Each row comes from the steps of one walk. Every step used is in the known rows, and no mark comes twice. Write the walk behind each row, first mark first.
Known rows:
zarep, sokef: [ 0.342 -1.444  0.712 -1.247  0.719  1.357  0.472  0.229 -1.343 -4.718
 -0.439 -0.197 -3.198  0.602 -0.491  1.547  0.867 -1.018  0.131 -0.622
 -2.103 -0.110  1.340  3.631 -2.251]
tutur, riza, kalomef: [ 2.034 -0.994 -1.895 -0.407 -0.576  0.848 -0.432 -1.417  1.773 -3.909
  2.072  1.499 -1.676 -2.131 -2.021 -0.382  2.283 -2.356 -2.439  1.819
  2.645 -1.220 -0.762  0.672 -1.835]
tutur, fupa, kalomef, pozu: [ 1.203 -0.956  1.075 -0.190 -2.799 -3.145 -1.132  2.695 -0.472 -4.333
 -0.764 -0.167  1.110  0.783  0.474 -3.307  0.036 -2.469  0.052  2.170
  1.731  0.728  0.514  0.414  2.945]
pozu, kalomef, zarep, dazab, fupa, gamidam: [ 3.340  0.975  0.377  1.651 -0.373  0.524  0.454  1.910 -0.240  3.510
  0.192  0.535 -1.152  0.455  1.805  3.030 -4.857 -0.831  1.502  0.653
 -1.002 -1.119 -1.889  0.883  2.304]
sokef, pozu, kalomef: [-3.362 -0.949  0.870 -0.604  0.973 -0.681 -1.197  0.923 -0.743  0.342
  0.053  0.266  0.723 -2.669  2.095 -2.004  0.524  2.426  1.481 -0.528
  1.151 -0.239  0.891 -2.605 -0.359]
riza, kalomef, zarep: [-0.828 -0.871 -0.251  0.124  0.039  1.053 -0.603 -0.813  0.819 -2.161
 -2.256  1.008 -1.031 -1.883 -2.156 -0.574  4.346 -2.320 -2.138  0.304
  2.685  1.031  0.654  1.614 -0.746]
sokef, fupa, dazab, pozu, kalomef: [-1.185 -0.943  2.029  1.583 -0.363 -0.941 -1.683  0.784 -0.344  0.252
  1.751  0.125  2.444 -2.661  2.960 -0.020 -0.170  2.614 -0.410 -1.195
 -0.039 -0.304  0.062 -3.378 -2.368]
riza, kalomef, pozu: [-1.501 -0.207 -1.016 -0.821 -0.645  1.216 -0.204 -0.911  0.901 -8.756
 -0.779  1.023 -1.173 -0.123 -4.168 -1.140  6.851 -1.493 -1.087  0.694
  2.005  1.000  0.655  1.652  1.113]
kalomef, zarep, dazab, fupa, sokef, pozu: [-0.040  2.616  0.170  1.237  0.429 -0.039  2.129  0.142  0.193  3.275
 -1.441 -0.263  1.646 -0.398 -1.098 -0.581 -3.881  0.009  0.878 -1.092
 -1.048  1.637 -1.577  2.505  1.926]
fupa, sokef: [ 0.234 -2.548 -1.527 -0.483 -0.054 -2.075 -0.123  0.482 -0.730 -1.451
  0.038  0.200  0.492  0.352  2.230  0.946  2.344 -0.459 -2.457 -0.602
 -1.418 -1.305  1.532  3.616  0.685]
tutur, fupa: [-0.594  0.567  0.313 -0.230 -1.502 -2.418  0.068  1.135 -1.091 -0.966
  0.769 -0.792  0.684 -0.611  1.088 -3.571 -0.576 -1.536 -0.428  1.119
  1.713 -0.392 -0.657  0.796 -1.188]
gamidam, fupa, kalomef, zarep, dazab: [ 4.259 -0.759  0.567  0.421  0.132  0.184 -1.048  0.726 -0.154  0.553
 -2.092  0.134 -1.337  2.789  0.210  2.662 -1.100 -3.293 -0.659 -0.657
  0.543  0.617  2.952  1.302 -0.006]
riza, kalomef: [ 0.119 -1.502 -1.758 -0.711  0.968  1.017 -0.677 -0.977  0.431 -5.574
  0.270  1.240 -1.300  0.109 -2.253  0.632  6.281 -0.676 -2.561 -0.276
  2.569 -0.581 -0.167  0.341 -1.757]
tutur, riza, kalomef, zarep, sokef, fupa, dazab, pozu: [ 2.817 -0.449  2.778  2.274 -1.269  1.379  0.601 -1.644  2.158 -1.704
  0.774  0.997  0.646 -3.476 -2.392  0.336 -3.038 -1.838 -1.523  1.307
 -0.714  0.825 -0.786  2.063 -3.128]
gamidam, fupa, dazab, zarep, sokef, pozu, kalomef, riza: [-0.112  0.539 -1.363 -0.548  3.341 -1.276 -1.207 -0.634  0.113  6.529
 -0.867  0.078 -0.130  1.780  0.779  1.733 -3.764  0.911  1.123  0.595
 -3.173  0.164  3.480 -0.362 -0.110]
pozu, kalomef, riza: [-0.196 -0.042  0.457 -1.108  1.024 -1.639 -2.487  1.564 -0.401  0.085
  0.063  0.186 -0.719  0.113  2.860 -0.303  1.705 -0.111  0.039  0.699
  0.357  0.466  1.980 -0.562 -0.779]
dazab, pozu: [ 0.565  2.357  2.946  0.069  0.296  0.946  0.400 -0.900 -0.120 -2.587
 -1.299 -0.656 -0.685 -1.107 -1.108 -1.295  4.749  1.297  0.005 -2.049
  1.554  0.900  0.934  0.486 -4.427]
fupa, sokef, pozu, kalomef, zarep: [-3.088 -1.775  0.631  0.351  0.130 -1.655 -1.002  1.536 -0.293  4.210
 -2.630  0.512  1.685 -3.240  3.300 -1.505 -1.889  0.458  0.148  0.217
 -1.011  0.330  1.789  1.228  2.093]
tutur, riza: [ 0.931 -0.524  0.384 -0.414 -1.791 -0.466  0.023 -0.923  0.819 -0.228
  2.085  0.065 -1.406 -3.343  0.636 -2.210 -0.634 -2.173 -0.418  1.600
  1.839 -0.473  0.614  0.994 -1.526]
pozu, dazab, fupa: [-1.729  3.511 -0.444 -0.175 -0.509  0.727  1.191  0.337 -0.524  3.275
  3.479 -1.188  0.173  0.921  0.320 -0.487  1.401  1.680  0.421 -1.648
  1.023 -0.457 -4.741 -2.687 -0.613]
riza, kalomef, zarep, sokef, fupa, dazab, pozu: [ 1.439 -0.815  2.885  2.055 -0.111  1.339  0.403 -1.295  1.041 -3.200
 -0.682  0.771  1.034 -1.886 -2.689  1.196  0.094 -0.580 -1.619 -0.551
 -0.631  1.387 -0.354  1.654 -3.076]
tutur, riza, kalomef, pozu, dazab: [-0.171 -0.424 -1.875 -1.043 -2.639  1.777  0.560 -1.465  1.875 -5.386
  2.337  0.360 -0.807 -0.146 -1.976 -0.807  2.090 -1.445 -0.669  2.590
  0.767 -1.026 -2.055 -0.602  1.884]
sokef, pozu, kalomef, zarep, dazab: [-0.887  0.381  0.716  0.642 -0.007  1.734 -0.185  0.434 -0.477 -0.180
 -2.853 -0.171 -0.797 -1.154  0.953  0.322 -3.587 -0.422  2.199  0.113
 -0.038  1.341  1.179 -0.771  0.194]
zarep, dazab, pozu, kalomef: [ 1.314  2.090  0.637  0.161  0.485  2.695 -1.019  0.955 -0.928 -3.579
 -1.247 -0.524 -1.678  0.612  1.321  2.339 -0.081  1.645  0.947 -1.636
 -0.909 -0.254  0.584 -2.165 -3.851]
gamidam, fupa, dazab, zarep, sokef, pozu: [-0.783  0.170 -1.390 -0.020  2.566  0.196  1.430 -2.633 -0.224  4.439
 -1.289 -0.272 -0.328  1.009 -2.258  1.139 -2.824  1.007  1.114 -0.797
 -2.293  0.098  2.638  1.280 -0.725]
gamidam, fupa, dazab: [-1.540 -3.440  0.123 -0.343  0.893 -2.506 -0.559 -2.590  0.071  1.218
  2.891  0.069  0.473  0.192  1.437  1.911  3.205 -0.868 -2.211 -1.094
 -0.086 -1.569  3.057  0.663 -1.241]

Write each row's walk:
[ 2.112  0.409 -0.814  0.446 -0.798  0.510  1.528 -0.072  1.304 -1.862
  3.033  0.942 -0.021  1.994 -2.096  1.466  1.780  0.275  0.037  1.309
  0.027 -2.119 -4.374  0.153  4.182] -> riza, kalomef, pozu, dazab, fupa, gamidam
[-1.556 -0.512 -1.849 -1.180 -1.426  1.596  0.322 -1.126  0.740 -6.862
  0.959  0.189 -0.406  1.630 -2.362 -0.041  5.072 -0.019 -0.703  0.992
  0.730 -0.590 -1.649 -0.900  2.021] -> riza, kalomef, pozu, dazab
[ 1.223  2.566 -4.154  0.321 -2.742 -1.171  0.169  1.614 -0.689  3.707
 -2.084 -1.438  1.461  3.176  0.347 -1.982 -3.400 -0.140  0.850  2.303
  0.712  0.013 -1.461 -3.123  3.742] -> tutur, fupa, kalomef, pozu, dazab, zarep
[-1.169 -2.036  0.221 -0.247  0.887 -2.454  0.800 -0.504 -0.152 -0.393
 -0.509  0.242  2.018 -1.208  0.658 -1.531  0.783  1.216 -0.414 -0.548
 -0.224 -0.295  1.223  2.521  1.308] -> fupa, sokef, pozu
[ 1.381  2.774 -0.816  0.047  1.896 -1.029 -0.548  1.964 -0.040  2.540
  0.280  0.087  1.133  2.066  1.555  0.936 -4.261  1.071  1.241 -0.014
 -2.200  0.756 -1.083 -0.139  1.366] -> zarep, dazab, fupa, sokef, pozu, kalomef, riza
[-2.639  3.931  0.750  0.074  0.311  0.415  2.007 -0.378  0.002  4.176
  2.956 -1.085  1.471 -0.184 -1.000 -2.308 -0.073  3.052  1.827 -1.783
  1.567  0.272 -4.995 -3.375  0.068] -> sokef, pozu, dazab, fupa
[-1.219 -1.079  1.017 -1.221  0.639  1.268  1.815 -1.003 -0.664 -1.760
  0.903 -0.911 -0.605  0.884 -0.149  0.102 -1.019  1.952  2.051 -0.336
 -1.821 -0.832 -1.252 -0.222 -0.307] -> zarep, sokef, pozu, dazab
[ 1.407  1.004  0.875  0.305  0.257 -1.279  0.051  1.703 -0.188  4.106
  2.538 -0.401  2.071  1.331  0.928 -0.733 -0.579  2.314  0.734 -1.137
  2.241 -0.296 -4.223 -4.881  1.591] -> sokef, pozu, dazab, fupa, kalomef
[-1.440  4.897  0.667  1.293  0.312  2.050  0.678  1.256 -0.344  3.881
 -0.893 -0.473 -0.003 -0.986 -0.788 -0.577 -4.469  0.734  2.570 -1.263
  0.367  2.027 -2.734 -1.886  0.007] -> sokef, pozu, kalomef, zarep, dazab, fupa
[ 0.650  1.739 -5.128 -0.945  0.017  4.413  1.330 -0.652 -0.184 -3.354
 -2.568 -0.207 -2.802  3.920 -4.014  2.511 -0.379 -0.004  0.362  0.947
 -2.789 -0.093 -0.923  1.082  1.058] -> riza, kalomef, pozu, dazab, zarep, sokef
[ 0.696 -1.516  0.254 -1.267 -1.210 -0.770 -0.982  0.708  0.101 -1.076
  1.500 -0.251  0.503  3.363  0.702  0.177  3.396 -0.272 -0.253 -0.003
  0.150 -1.112  0.967 -1.042  2.930] -> gamidam, fupa, kalomef, pozu, dazab
[-1.706  1.806  2.900  0.557 -0.359  1.052 -1.403  1.153 -0.281  2.331
 -3.373 -0.151 -0.448 -3.251  1.684 -1.296  1.297  0.491  0.405 -0.975
  0.580  1.300  1.636 -0.444 -2.571] -> dazab, pozu, kalomef, zarep
[-0.848 -1.223  0.339 -0.665  2.022 -2.364  0.444 -0.735  0.168  2.482
  0.519  0.364  2.063  0.234 -0.149 -1.320  2.083  0.897 -1.077 -1.633
 -0.824 -1.007  2.792  3.417  0.516] -> gamidam, fupa, sokef, pozu
[-1.014 -0.829  2.175 -0.886  1.488  0.633  1.335 -0.683 -0.705 -3.426
 -0.852 -0.132 -1.245 -0.817 -1.862 -1.050 -0.358  0.735  1.876 -0.638
 -0.912  0.736  1.061  2.382 -1.352] -> zarep, sokef, pozu
[-0.662  2.566 -4.601 -0.100 -0.375  1.178  0.876 -1.079 -0.754  4.889
 -1.390 -1.392 -0.332  1.803  0.231  0.117 -0.176  1.860  0.387 -0.345
  0.753 -0.482 -0.762 -2.877  0.260] -> pozu, dazab, zarep
[-2.188 -0.280  3.316  2.258 -1.309 -0.634 -1.442  0.836  0.150  3.336
 -0.873  0.176  2.536 -4.402  2.526 -1.177 -1.447  0.870 -0.209 -0.449
  0.546  1.388  0.727 -1.582 -1.307] -> sokef, fupa, dazab, pozu, kalomef, zarep
[ 0.583 -1.053  0.321 -0.487 -0.402  2.368  1.603 -1.636  1.527 -0.371
  0.568  0.417 -1.005 -1.371 -1.913 -0.433 -3.682 -0.977  0.861  2.226
 -1.144 -0.761 -2.199  0.767  0.081] -> tutur, riza, kalomef, zarep, sokef, pozu, dazab
[-0.301 -4.097  1.051  1.055 -0.563 -1.526  0.276 -0.513 -0.579 -2.980
  2.795  0.154  1.119 -1.025  0.928  1.443 -2.243 -0.672 -0.857  0.051
 -1.532 -0.091  0.101  1.482 -0.429] -> zarep, sokef, fupa, dazab
[ 2.327  0.195  1.208  0.060 -0.404  1.175  0.154  2.441 -0.867  2.704
 -0.459 -0.375 -1.657  1.874  0.927  2.258 -3.509 -1.263  0.237 -0.276
 -2.100  0.289 -2.415  0.663  0.740] -> pozu, dazab, fupa, kalomef, zarep, sokef
[ 0.556 -2.108  0.097 -0.868 -2.195 -1.048 -0.587  0.973 -0.144 -3.649
  0.540 -0.558  0.418  2.154  1.367 -0.168  2.429 -0.023  0.240  0.920
  0.614 -0.358 -0.301 -2.046  3.535] -> fupa, kalomef, pozu, dazab
[ 4.451 -0.874  1.678 -1.066  1.889 -3.206 -2.683  1.138  0.428  1.862
  0.566  0.579 -0.012  3.339  0.969  0.284  3.564 -2.078 -1.661 -0.017
  1.613  0.321  3.853  0.918 -0.319] -> gamidam, fupa, kalomef, riza
[-2.034 -0.816 -2.157 -0.245  2.663  0.226 -0.600 -0.436 -0.830  5.891
 -0.561  0.187 -0.228  0.436  1.042  2.275 -3.975  2.076  1.184 -0.648
 -3.413 -1.257  2.447 -1.245 -0.476] -> gamidam, fupa, dazab, zarep, sokef, pozu, kalomef
[-1.205 -0.247 -3.941  0.928 -0.090 -1.302  0.445 -2.509 -0.321  4.413
 -1.458 -0.654  0.218 -0.157  0.628  1.359 -0.691  0.303 -0.784  0.160
  0.730  0.173  1.536 -1.786  0.255] -> fupa, dazab, zarep
